Known rows, with every step that occurs
kudamo paneme: [-2.73  0.11 -1.15 -0.60  0.98 -1.52 -0.97  0.75 -0.45  0.60  0.97  0.36
  0.45 -0.77 -2.01 -0.49  0.89 -1.13  0.64  0.90  0.47  0.48 -0.18  0.05
  0.12  0.53 -0.45  0.21 -0.12  1.07 -1.42 -0.17  1.17 -0.18]
dezam faroz vabe: [ 1.19 -1.51 -3.71  0.89 -0.10 -0.71  1.80  1.26  0.26 -0.16  0.62 -0.74
 -0.83  1.20 -0.12  0.72 -0.79 -0.90 -0.19 -0.40 -0.98 -0.09  0.89  0.56
 -0.53 -0.82  2.13  0.08  0.03  0.90  1.38  2.79  1.28  0.82]
kefabo faroz dezam paneme kudamo: [ 0.74 -0.09 -1.83 -0.51  1.41  0.93  2.06  0.64 -0.43 -0.41  1.64  1.37
 -2.26  0.75 -0.31 -0.71 -0.82 -1.40 -0.49 -0.62 -1.24  0.78  1.41  0.74
 -0.28  0.43  0.52  1.18 -0.34  1.28  0.51  2.57  1.56 -0.04]
padab kefabo: [ 2.56 -0.15 -0.43  1.09 -0.10 -2.59  0.25  0.96  0.06 -0.74  0.39  1.05
  0.85  1.49 -2.03  1.07  0.30 -0.84 -0.72 -0.87 -0.17  0.13  1.01  0.17
 -0.46 -0.72  3.40 -0.37 -0.92  1.04 -1.96  1.00  1.26 -0.11]
burimo kefabo faroz dezam padab: [ 4.71 -1.87 -1.14 -0.55 -0.37 -1.71  0.80  0.20 -0.17 -1.24  0.21  0.42
 -1.47  2.06 -1.06 -0.10 -0.31 -1.24 -1.35 -0.67 -0.96  1.26 -0.93  0.03
 -0.03  0.37  0.71  0.17 -0.70  3.32 -1.91  0.13  1.42 -0.12]
kefabo faroz: [-0.21 -1.26 -2.40  0.61  0.68 -1.17  0.44  0.16 -0.14 -0.54  0.99  1.12
 -0.55  0.79  0.05  1.12 -0.46 -1.49 -0.81 -0.04 -0.62  0.60 -0.67  0.24
  0.08 -0.39  1.17  0.14 -1.09  1.76 -3.69  0.50  0.90 -0.50]
dezam faroz vabe kodir: [ 0.12 -1.70 -4.16  0.28 -0.27  0.04  2.65  0.76  0.29  0.35  0.97 -0.46
 -1.14  1.23 -0.19  0.44 -0.72 -1.05 -0.38 -0.92 -1.56 -0.55  0.78  0.55
 -0.39 -0.61  1.93  0.11 -0.39  1.13  2.82  3.03  1.76  1.14]
kodir dezam padab kefabo: [ 3.90  0.99 -0.04  2.48 -0.05 -1.69  1.91  1.22  1.11  0.23  1.35  0.46
 -1.86  2.46 -0.99  1.94  0.14 -0.05 -1.12 -2.73 -1.27  0.07  2.58  0.41
 -0.68 -1.25  2.97 -0.15 -0.26  0.87  2.48  0.14  1.36  0.21]
vabe faroz kefabo: [ 0.29 -1.72 -2.59 -2.16  0.59 -1.63  1.12  0.92  0.29  0.59  0.64  1.30
 -2.13  0.46 -1.51  2.04  0.14 -1.33 -0.41  0.35 -1.74 -0.43 -0.14  0.15
 -0.46 -0.16  2.83  0.20 -0.23  1.71  0.35  2.85  1.47  0.46]
burimo kefabo padab dezam paneme kudamo: [ 6.06 -0.44  1.74 -0.11  0.53 -2.15  0.24 -0.07 -0.11 -0.81  1.05  0.81
  0.30  1.13 -1.47 -1.48  0.30 -0.91 -0.95 -1.81 -0.06  1.31 -0.40  0.03
  0.15  1.56  0.41  0.42 -1.26  2.51 -2.99 -0.46  0.89 -0.89]
paneme kudamo: [-1.66  0.08 -1.72  0.07  1.80 -0.84 -0.08  0.10 -0.64  0.61  2.06  0.98
  1.45  0.70 -3.39 -0.72  0.65 -0.37  0.18  1.08  0.05  0.69  1.34  0.33
  0.25  0.43 -0.51  0.20  0.12  0.41  1.39  0.51  0.54 -0.07]
burimo kefabo padab dezam paneme: [ 6.74 -0.69  1.71  0.16  0.13 -2.44 -0.04  0.29  0.18 -1.12  0.39  0.73
 -0.32  1.37 -0.45 -0.97  0.16 -1.31 -1.35 -2.28 -0.26  1.10 -0.87 -0.19
  0.04  1.09  1.29  0.29 -1.61  2.70 -4.33 -0.69  1.11 -1.05]
burimo kefabo: [ 2.74 -1.98 -0.49 -0.47  0.34 -2.44 -1.08 -0.05 -0.01 -0.85  0.17  0.41
  0.77  1.99 -1.52 -1.00  0.76 -1.44 -0.79  0.49 -0.10  0.75 -0.92 -0.40
  0.23  0.51  0.34 -0.36 -0.61  1.85 -2.25 -0.84  0.86 -0.40]
faroz vabe: [-2.10 -1.07 -2.93  0.05  0.71 -0.64  0.81  0.90 -0.54 -0.19  0.67  0.70
 -0.17  0.83 -0.48  0.14 -0.20 -1.60 -0.88  0.04 -0.86 -0.07  0.20  0.06
 -0.18 -0.83  1.48  0.01 -0.65  0.60  0.57  2.20  1.01  0.59]
nebok kefabo faroz: [ 0.48 -1.15 -1.71 -0.08  0.47 -2.81  0.55  0.07 -0.06 -1.00  0.72  1.59
 -0.67  1.21  0.68  2.10 -0.48 -1.13 -1.74  0.06 -0.64  0.32 -2.30 -0.15
  0.07 -0.85  1.53  0.09 -1.45  2.67 -5.09  0.63  0.83 -1.14]
nebok kefabo: [ 0.46 -0.56 -1.13 -0.01  0.70 -2.99 -0.27  0.37 -0.07 -0.58  0.64  1.37
 -0.10  1.55 -0.39  1.48  0.19 -0.90 -1.53  0.35 -0.44 -0.01 -1.55 -0.43
  0.02 -0.81  1.42 -0.11 -1.08  1.82 -3.22  0.36  0.87 -1.01]
nebok kefabo padab: [ 2.13 -0.03 -0.37  0.07  0.71 -3.91 -0.16  0.35  0.03 -0.69  0.86  1.50
 -0.52  1.01 -0.28  2.24  0.02 -0.89 -2.15 -0.81 -0.64  0.43 -3.19 -0.50
  0.30 -0.77  1.84  0.14 -1.75  3.03 -5.53 -0.35  0.48 -1.29]
padab kefabo faroz vabe: [ 1.53 -1.15 -1.65  0.51 -0.51 -2.05  1.96  0.80 -0.30 -1.35  0.47  1.14
  0.02  0.89 -0.34  1.59 -0.73 -1.25 -1.11 -1.27 -0.70  0.26  0.24  0.51
 -0.51 -0.98  3.53 -0.16 -1.40  1.84 -2.84  2.58  1.32  0.25]
faroz kefabo padab dezam paneme kudamo: [ 3.92  0.62  0.00 -0.81  0.87 -2.13  1.55  0.72 -0.21 -0.14  1.20  2.18
 -0.79  0.16 -2.31  1.06 -0.09 -0.33 -0.85 -2.69 -0.78  0.19  0.69  0.35
 -0.23  0.19  2.74  1.00 -0.37  2.72 -1.03  2.01  1.30 -0.57]
kefabo padab dezam: [ 3.17  0.49  0.43  1.70  0.29 -2.35  0.24  0.98 -0.28 -0.38  0.89  1.19
 -0.38  0.05 -0.60  1.22 -0.32 -1.13 -1.62 -2.81 -0.42  0.69 -0.47  0.00
  0.04 -0.15  2.01  0.12 -2.06  2.12 -4.48 -0.32  0.87 -0.89]
mavivan burimo kefabo faroz dezam: [ 3.21 -2.19 -1.66 -0.82  0.09 -1.78 -0.93  0.36 -0.46 -2.44 -0.33  0.19
 -0.72  1.54 -0.58 -1.20  0.39 -1.30 -0.30  0.06 -0.68  0.69  0.08 -0.54
  0.18  0.70  0.25 -0.87 -1.09  2.12 -2.47 -1.26  0.36 -0.29]
dezam faroz kefabo: [ 3.42 -1.34 -3.21 -0.12  0.00 -1.98  1.29  1.10  0.71 -0.13  0.31  0.20
 -0.96  1.52 -1.87  1.86 -0.38 -0.40 -0.06 -0.67 -0.93 -0.38  0.78  0.42
 -0.53 -0.79  3.05  0.31  0.78  2.00  0.48  2.37  1.46  0.25]
vabe faroz kefabo burimo: [ 2.02 -1.74 -3.06 -2.26  0.77 -2.37  0.79  0.99  0.37  0.57  0.41  1.04
 -2.84  0.10 -1.05  2.09  0.39 -0.99 -0.51 -0.61 -1.52 -0.57 -0.39  0.27
 -0.45  0.66  3.93  0.80 -0.15  1.79 -1.15  2.71  0.84  0.19]
kodir vabe faroz kefabo burimo: [ 0.43 -2.54 -2.85 -0.67  0.97 -1.98  1.96  0.42  0.76  0.82  1.74  1.23
 -2.52  0.56 -0.05  2.29  0.43 -1.28 -0.58 -0.39 -2.08 -0.68 -0.35  0.59
 -0.54 -0.38  4.07  0.68 -0.43  0.84  0.97  2.95  0.20  0.41]
mavivan burimo kefabo padab: [ 4.26 -1.33 -0.67 -0.40  0.39 -3.23 -2.13  0.14 -0.18 -2.09 -0.08  0.05
  0.38  1.53 -1.31 -0.78  1.03 -0.91 -0.40 -0.22 -0.26  0.73 -1.12 -0.87
  0.53  0.76  0.79 -1.00 -1.37  2.51 -3.80 -2.82 -0.18 -0.74]

Rows
[ 2.52 -2.51 -1.46 -0.55 -0.43 -1.14  2.35 -0.43  0.26 -0.60  0.90  0.33
 -1.66  1.93  0.45 -0.01 -0.34 -1.40 -1.56 -1.62 -1.67  0.56 -0.78  0.11
  0.02  0.06  0.80 -0.04 -1.13  2.99  0.36  0.58  1.41  0.42] | burimo kefabo faroz vabe kodir dezam padab
[-0.89 -2.53 -2.54 -0.55  0.87 -1.36  2.16  0.33  0.71  0.84  1.97  1.46
 -1.99  0.79 -0.31  2.17  0.26 -1.56 -0.47  0.37 -2.27 -0.54 -0.26  0.53
 -0.45 -0.98  3.27  0.17 -0.47  0.66  2.39  3.09  0.66  0.61] | kodir vabe faroz kefabo
[ 3.74 -0.70 -0.98  2.42 -0.59 -0.89  1.22  1.54  0.17 -0.29  0.56 -0.12
 -0.37  0.88 -0.59  0.74 -0.74 -0.55 -0.43 -2.18 -0.25  0.11  2.29  0.55
 -0.74 -0.24  2.10 -0.15 -0.92  0.65 -0.67  1.37  1.66 -0.14] | padab dezam faroz
[ 5.82 -1.01 -1.60  1.14 -0.68 -2.23  1.62  1.68  0.29 -0.38  0.06  0.28
 -1.25  0.60 -0.97  1.61 -0.50 -0.10 -0.59 -3.27 -0.39 -0.45  2.08  0.65
 -0.85  0.16  3.88  0.52 -0.32  1.64 -1.63  2.12  1.41 -0.28] | padab dezam faroz kefabo burimo
[ 2.74 -2.11 -2.13 -0.46 -0.27 -1.32  0.91 -0.15  0.18 -1.60  0.54 -0.15
 -1.47  1.98  0.15 -0.54  0.31 -0.81 -0.61 -1.16 -1.61  0.20  0.36 -0.36
  0.12  0.38  0.83 -0.91 -1.18  2.48  0.95 -1.17  0.68  0.35] | mavivan burimo kefabo faroz vabe kodir dezam padab
[ 3.16 -2.48 -0.87 -0.99  0.07 -1.57  0.44  0.25 -0.32 -1.41  0.02  0.77
 -1.25  1.56 -0.46 -0.73 -0.22 -2.00 -1.34 -0.31 -0.81  1.16 -0.97 -0.09
  0.18  0.41  0.02  0.05 -0.96  2.72 -2.99  0.40  1.19 -0.24] | burimo kefabo faroz dezam
[ 3.17  0.18 -0.40 -0.03  0.32 -0.75  2.42  0.93 -0.25 -1.00  1.18  1.50
 -1.03  1.11 -1.45  0.15 -0.63 -0.89 -0.55 -1.51 -0.84  0.63  2.01  0.85
 -0.65  0.00  2.58  0.61 -0.67  1.46 -0.44  2.91  1.74  0.09] | padab kefabo faroz dezam paneme kudamo
[-2.70 -1.85 -2.94 -0.03  0.38  0.28  3.08  0.06 -0.02  0.00  1.56  1.26
 -2.12  0.41  1.94  0.72 -0.89 -2.07 -1.45 -1.70 -2.01 -0.23 -0.12  0.40
  0.00 -0.80  1.06  0.23 -1.54  1.53  0.71  2.37  1.39  0.64] | kefabo faroz vabe kodir dezam
[ 7.20 -1.54  0.83  0.64 -0.68 -3.10  0.20  0.54  0.26 -1.16  0.13 -0.05
 -0.15  1.29 -0.92  0.06 -0.10 -1.02 -1.34 -2.24 -0.24  1.12 -1.16 -0.12
  0.09  0.55  1.28 -0.19 -1.46  3.03 -4.53 -0.67  0.92 -0.70] | burimo kefabo padab dezam faroz
[-1.21 -2.09 -2.12  0.23  0.90  0.00  2.40  0.86  0.34  0.81  2.07  1.00
 -3.05  0.78  0.33  1.03 -0.11 -2.08 -0.74  0.21 -2.49 -0.15  0.55  0.58
 -0.50 -0.79  2.04  0.20 -0.88 -0.21  3.38  3.10  0.79  0.89] | kodir vabe faroz dezam
[ 0.84 -1.09 -2.08  1.55  0.37 -0.19  2.67  1.52  1.10  0.25  1.31 -0.47
 -2.63  1.46  1.32  0.84 -0.63 -1.20 -0.68 -1.95 -1.67 -0.35  2.34  0.54
 -0.52 -1.29  1.37  0.01  0.02 -0.10  3.63  2.26  1.08  0.85] | kodir dezam faroz vabe
[ 2.42 -0.31 -1.51 -1.05  0.72 -3.39  0.35  0.66  0.05 -0.33  0.46  2.00
 -0.91  0.52 -2.19  2.19  0.18 -0.90 -1.28 -1.44 -1.04  0.00 -1.50 -0.16
  0.13 -0.75  3.12  0.46 -0.38  3.32 -2.78  0.98  0.86 -0.41] | faroz kefabo padab
[ 3.05 -0.97 -2.79 -1.25  0.89 -3.39 -0.08  0.87  0.07 -0.19 -0.06  1.48
 -1.17  0.67 -1.99  1.55  0.70 -0.46 -0.82 -1.48 -0.51 -0.65 -0.19  0.08
 -0.21  0.22  4.01  0.97  0.30  2.24 -2.41  1.37  0.49 -0.42] | faroz kefabo burimo
[-1.65 -2.25 -2.27  0.62  1.04 -0.68  1.64  0.26  0.64  0.97  2.26  0.88
 -1.59  0.98  0.45  1.50  0.20 -1.74 -0.42  0.69 -1.95 -0.15 -0.07  0.55
 -0.37 -0.73  2.27  0.00 -0.98 -0.21  1.86  2.16  0.48  0.46] | kodir vabe faroz
[ 4.76 -0.19 -1.04  0.86  0.09 -3.52 -0.09  1.11  0.17 -0.86  0.05  0.72
  0.11  1.15 -1.41  1.21  0.63 -0.38 -0.83 -1.98  0.08 -0.10  0.74  0.33
 -0.49  0.24  4.69  0.37 -0.91  1.24 -3.99  0.73  0.63 -0.48] | padab kefabo burimo
[-1.44 -1.80 -2.53 -0.93  0.17 -1.85  2.16 -0.16 -0.35 -0.73  1.00  1.67
 -1.13  0.83  1.35  1.67 -0.79 -1.51 -2.08 -0.47 -1.46 -0.19 -2.39 -0.10
  0.05 -0.89  1.58  0.12 -1.88  2.82 -2.83  2.14  1.28 -0.35] | nebok kefabo faroz vabe kodir
[ 3.30  0.05 -2.40  0.99 -1.07 -1.61  2.89  0.32  0.12 -0.26  0.98  0.66
 -0.80  1.95 -1.73  2.18 -0.63  0.07 -1.19 -2.03 -1.42  0.20  0.40  0.67
 -0.66 -0.84  4.14  0.10 -1.06  2.98  0.37  1.59  2.04  0.55] | dezam padab kefabo faroz vabe kodir
[ 6.83  1.06 -1.67  1.76 -0.42 -3.32  0.53  1.05  0.45 -0.27  0.40  0.07
 -0.43  2.22 -2.89  2.15  0.39  0.94 -0.85 -2.34 -0.29  0.30  0.96  0.53
 -0.71 -0.01  5.15  0.50 -0.30  2.19 -1.78 -0.10  1.07 -0.27] | dezam padab kefabo burimo
[ 6.34 -1.87  0.28  0.29 -0.83 -2.75  0.93  0.63  0.04 -1.27  0.07 -0.12
 -0.34  0.97 -0.42 -0.01 -0.39 -1.23 -1.50 -2.33 -0.51  0.95 -1.20  0.00
  0.00  0.32  1.45 -0.16 -1.56  2.99 -3.45  0.27  0.97 -0.27] | burimo kefabo padab dezam faroz vabe
[ 1.81 -1.29 -1.76  0.79  0.03 -0.69  3.19  1.06  0.57  0.62  1.97  0.73
 -3.01  1.44 -0.75  1.94 -0.24 -1.10 -0.83 -0.80 -2.56 -0.02  1.15  0.86
 -0.94 -1.02  3.80  0.13 -0.81  0.52  3.68  3.20  1.23  1.04] | kodir vabe faroz dezam padab kefabo
[ 1.91 -1.22 -2.52 -0.15  0.32 -0.95  2.87  0.56  1.18  0.97  1.40  0.57
 -3.18  1.16  0.27  0.88  0.17 -0.83 -0.95 -3.20 -2.11 -1.30  1.49  0.40
 -0.23 -0.10  2.55  0.59 -0.22  1.37  3.33  1.78  1.45  0.58] | vabe kodir dezam faroz kefabo burimo
[-3.33 -1.33 -3.31 -0.62  0.41  0.11  1.92  0.27 -0.54  0.42  1.17  0.98
 -0.58  0.59 -0.29 -0.26 -0.14 -1.81 -1.11 -0.52 -1.61 -0.61  0.05  0.04
 -0.04 -0.58  1.29  0.06 -1.11  0.94  2.43  2.53  1.63  0.99] | faroz vabe kodir
[ 0.68 -1.23 -1.20  0.47 -0.56 -1.28  3.34  0.57  0.18 -0.79  1.04  1.33
 -1.30  0.93  0.67  1.42 -0.70 -1.60 -1.46 -2.57 -1.59 -0.20  0.94  0.57
 -0.49 -1.15  3.13 -0.16 -1.69  1.64 -0.18  2.81  1.65  0.62] | padab kefabo faroz vabe kodir dezam
[ 1.06 -2.04 -1.07  0.04  0.44 -1.76  2.67  0.61  0.57  0.61  1.97  1.63
 -2.37  0.10  0.05  2.50 -0.17 -1.47 -1.08 -1.47 -2.25 -0.27 -0.43  0.56
 -0.48 -0.87  3.72  0.25 -1.28  1.39  0.56  2.87  0.59  0.29] | kodir vabe faroz kefabo padab dezam
[ 4.29  0.95 -1.18  0.88 -0.40 -1.27  1.69  1.75 -0.25 -0.40  0.45  0.65
 -1.98  2.05 -2.88  1.06 -0.35 -0.27 -1.24 -1.86 -1.27  0.40  1.84  0.43
 -0.83 -0.87  3.15  0.27 -0.24  1.74  1.89  1.62  2.03  0.52] | faroz dezam padab kefabo
[-0.07 -0.94 -2.00  0.91  0.29  0.24  2.59  0.37  1.11  1.11  1.84  0.26
 -2.39  1.51  0.45  0.23 -0.02 -1.29 -0.81 -2.15 -2.04 -0.84  1.75  0.33
 -0.14 -0.55  0.94 -0.03 -0.65  0.62  4.14  1.17  1.78  0.65] | vabe kodir dezam faroz
[ 0.18 -2.18 -2.02 -0.52  0.93 -1.84  2.25  0.27  0.73  0.80  2.07  1.56
 -2.32  0.51 -0.17  2.66  0.11 -1.55 -0.89 -0.39 -2.39 -0.33 -1.18  0.49
 -0.28 -1.01  3.50  0.34 -0.85  1.51  0.86  2.67  0.42  0.41] | kodir vabe faroz kefabo padab
[ 3.61 -0.17 -0.37 -0.37  0.20 -3.17  0.95  1.04 -0.15 -0.49  0.36  2.12
 -0.88  0.13 -1.77  2.15 -0.11 -0.82 -1.55 -2.71 -0.83 -0.01 -0.49 -0.03
 -0.12 -0.71  3.33  0.38 -0.90  3.12 -3.18  1.21  1.13 -0.56] | faroz kefabo padab dezam
[-1.21 -1.21 -3.16  0.39  0.01  0.20  3.50  0.09  0.13  0.20  1.68  0.88
 -2.51  1.03  1.10  1.30 -0.99 -1.32 -1.47 -1.96 -2.16 -0.07  0.15  0.51
 -0.16 -0.86  1.67  0.33 -1.22  2.14  1.52  2.10  1.62  0.75] | kefabo faroz vabe kodir dezam padab
[ 5.53 -2.02  0.03 -0.18 -0.94 -2.20  1.59  0.22 -0.02 -0.87  0.42  0.06
 -0.61  0.94 -0.27 -0.38 -0.36 -1.41 -1.60 -2.70 -0.96  0.59 -1.29 -0.06
  0.05  0.62  1.35 -0.12 -1.86  3.22 -2.33  0.52  1.29  0.02] | burimo kefabo padab dezam faroz vabe kodir
[-0.31 -0.39 -1.98  0.41 -0.33 -0.32  3.63  0.63  0.21  0.48  1.48  0.70
 -1.84  1.47 -0.13  0.76 -0.31 -1.02 -1.43 -2.64 -2.18 -0.70  1.60  0.40
 -0.53 -1.12  2.64 -0.04 -0.96  1.08  4.72  2.66  1.91  1.30] | faroz vabe kodir dezam padab kefabo
[ 1.54 -1.82 -1.53 -1.33  0.74 -0.17  1.22 -0.43  0.06 -1.42  1.24  0.23
 -1.00  1.50  0.50 -2.27  0.45 -1.07  0.11 -0.67 -1.35  0.17  1.22 -0.13
  0.20  1.26 -0.25 -0.37 -0.82  1.50  2.22 -0.08  0.58  0.27] | mavivan burimo kefabo faroz vabe kodir dezam paneme kudamo
[ 4.66 -1.58 -1.91 -0.41 -0.23 -1.91 -0.60  0.40 -0.25 -2.25 -0.18 -0.14
 -1.07  2.06 -1.26 -0.62  0.26 -0.57 -0.35 -0.22 -0.85  0.81  0.15 -0.41
  0.06  0.62  0.82 -0.74 -0.82  2.68 -1.51 -1.61  0.58 -0.17] | mavivan burimo kefabo faroz dezam padab
[ 4.08 -0.20 -0.64  1.75 -0.43 -1.86  1.77  1.38 -0.05 -0.51  0.78  0.21
 -0.99  0.03  0.06  1.51 -0.99 -0.89 -1.42 -3.17 -0.80  0.50 -0.14  0.40
 -0.28 -0.46  2.60  0.20 -1.75  2.16 -2.85  1.30  1.08 -0.17] | kefabo padab dezam faroz vabe
[ 3.18 -0.17 -1.88 -0.50 -0.29 -0.68  2.22  1.80  0.13  0.43  0.75  0.38
 -3.41  1.26 -1.89  1.73 -0.44 -0.84 -0.85 -0.87 -2.12  0.24  1.30  0.56
 -0.95 -0.18  3.24  0.22 -0.60  1.50  2.34  2.89  2.13  0.96] | vabe faroz dezam padab kefabo
[ 1.93 -0.25 -2.59  0.60  0.13 -0.47  1.76  0.90 -0.27 -0.48  0.90  0.79
 -2.58  1.34 -0.87  1.27 -0.99 -0.89 -1.28 -1.14 -1.47  0.81  0.36  0.51
 -0.31 -0.59  1.72  0.59 -0.65  2.52 -0.69  1.25  1.60  0.06] | kefabo faroz dezam padab
[-1.52 -1.65 -1.90 -0.55  0.22 -1.60  2.89  0.05  0.12 -0.53  1.29  1.67
 -2.20  0.99  2.33  1.87 -0.78 -1.64 -2.28 -1.38 -1.82 -0.36 -1.58 -0.02
 -0.02 -1.29  1.21  0.09 -1.78  2.34 -1.44  2.07  1.17 -0.23] | nebok kefabo faroz vabe kodir dezam
[ 5.22  0.09 -0.24  2.13 -0.22 -2.11  1.00  1.31  0.24 -0.41  0.82  0.31
 -0.82  0.33 -0.48  1.58 -0.73 -0.72 -1.27 -3.06 -0.55  0.59 -0.05  0.33
 -0.21 -0.24  2.34  0.17 -1.67  2.14 -3.75  0.37  1.02 -0.64] | kefabo padab dezam faroz
